What can hang from each mark:
J182: J464 J535
J831: J357 J384
J535: J182
J439: J464
J509: J357
J384: J464 J831
J464: J182 J384 J439

In the rows, zero is written as 128.
Known rows, with every way that one mark hangs from another:
J182{J464{J384{J831} J439} J535}: [123 120 156 119 130 145 134  84 171 169 153 118 108 137 123 138 143 142
 155 119]
J182{J464}: [111 208 132 152 130 148 132 159 130 102 123 163  79 126 155 178 150 110
 124 107]
J464{J182{J535} J384{J831}}: [122  80 103  89 138 139 117 118 121 110 116  98 147 122 122  90 132 176
 123 126]
J509{J357}: [151 134 152 154 134 138 124 208  96  26 102 148  67 121 145 149 124 109
  78 117]
J182{J464{J384} J535}: [ 80 182 117 119 131 154 133 110 168 154 122 141 100 129 128 148 128 181
 174  94]
J831{J357 J384{J464{J182}}}: [160 191 111 141 123  73 145 178 119 111 142 139 155 132 133 164 117  65
  93 135]
J464{J182{J535} J439}: [117 110 112 150 113 116 124 121 129 153 132 108 119 143 183 102 128 207
 151 142]
J464{J182{J535} J384{J831} J439}: [147  50 131 105 128 130 124  84 132 155 139  93 150 140 133  87 121 165
 143 147]
J384{J464 J831}: [167 129 174 125 145 125 113 102 110  48 150 144 112 149 145 169 153  60
  56 112]
J439{J464{J182{J535} J384{J831{J357}}}}: [109  82 115 111 127 123 114 105 120 145 114 106 181  98 103  92 125 156
 129 143]
J831{J357 J384{J464{J182{J535}}}}: [134 185  98 136 120  69 141 170 142 129 144 119 156 131 136 149 125 122
 108 126]
J535{J182}: [ 83 169 115 140 123 142 117 165 115  99 110 148  72 129 148 128 141 160
 140 100]
J439{J464{J182}}: [108 148 121 142 119 123 111 109  95 130 113 146 148 105 170 127 119 149
 136 138]
J439{J464{J182{J535} J384{J831}}}: [103  88 122  97 128 131 107  65 121 152 121 111 176 101 126  95 121 177
 145 133]
J831{J357 J384}: [161 211 127 137 134 105 147 252 106  58 105 149  80 123 122 166 109  64
  71 113]
J464{J384}: [143 152 141 111 144 163 129 129 107  83  99 163  89 138 125 143  87 105
 124 104]
J182{J464{J384{J831{J357}} J439} J535}: [128 113 147 132 129 139 141 123 169 163 147 113 113 134  99 132 149 124
 139 128]
J182{J535}: [100 163 123 134 134 142 117 160 128  75 103 132  65 136 163 133 130 197
 113  94]

Rows:
[171 105 148 110 151 152 130 177  98  47 102 138 103 128  82 133 120  53
  66 122] -> J464{J384{J831{J357}}}
[109 126 136 142 119 139 139 136 151 178 148 130 117 128  88 127 158  90
 162 130] -> J535{J182{J464{J384{J831{J357}} J439}}}
[155  43 120 121 127 123 132 128 130 148 132  87 156 136 106  81 127 143
 124 158] -> J464{J182{J535} J384{J831{J357}} J439}
[114 130 124 117 124 138 117  73 102 158 109 150 169 107 139 118  87 140
 163 137] -> J439{J464{J182 J384}}
[140  88 128 116 131 129 117 115  94 126 113 128 179  98 100 108 118  93
 112 152] -> J439{J464{J182 J384{J831{J357}}}}
[157 120 146 157 117 105 125  59 122 151 165 141 151 161 183 147 120 109
 135 148] -> J384{J464{J182 J439}}
[ 86 162 131 140 114 147 138  93 159 207 145 151 106 135 127 136 130 134
 210 116] -> J535{J182{J464{J384 J439}}}
[127 115 132 152 114  99 122  49 146 171 166 119 153 160 186 132 128 174
 150 139] -> J384{J464{J182{J535} J439}}
[ 84 122 108 111 122 134 113  60 128 177 110 128 169 107 142 102  95 204
 180 129] -> J439{J464{J182{J535} J384}}
[129  74  94 104 136 131 125 160 119 102 109  93 153 119  95  87 138 155
 104 138] -> J464{J182{J535} J384{J831{J357}}}
[187  50 136 126 130 128 136 138 103 126 130 113 156 136 104  97 118  70
 107 169] -> J464{J182 J384{J831{J357}} J439}
[ 90 151 114 128 127 145 133 163 143 141 131 134 114 113  80 131 166 100
 145 115] -> J535{J182{J464{J384{J831{J357}}}}}
[152 161 121 148 112  62 147 144 149 166 164 114 157 145 145 146 116 111
 124 143] -> J831{J357 J384{J464{J182{J535} J439}}}
[107 142 122 119 137 147 134 152 160 124 126 118 111 119  89 138 159 132
 122 110] -> J182{J464{J384{J831{J357}}} J535}
[166 123 164 139 133 145 146 134 139 139 145 141 114 135  96 153 139  43
 119 140] -> J182{J464{J384{J831{J357}} J439}}
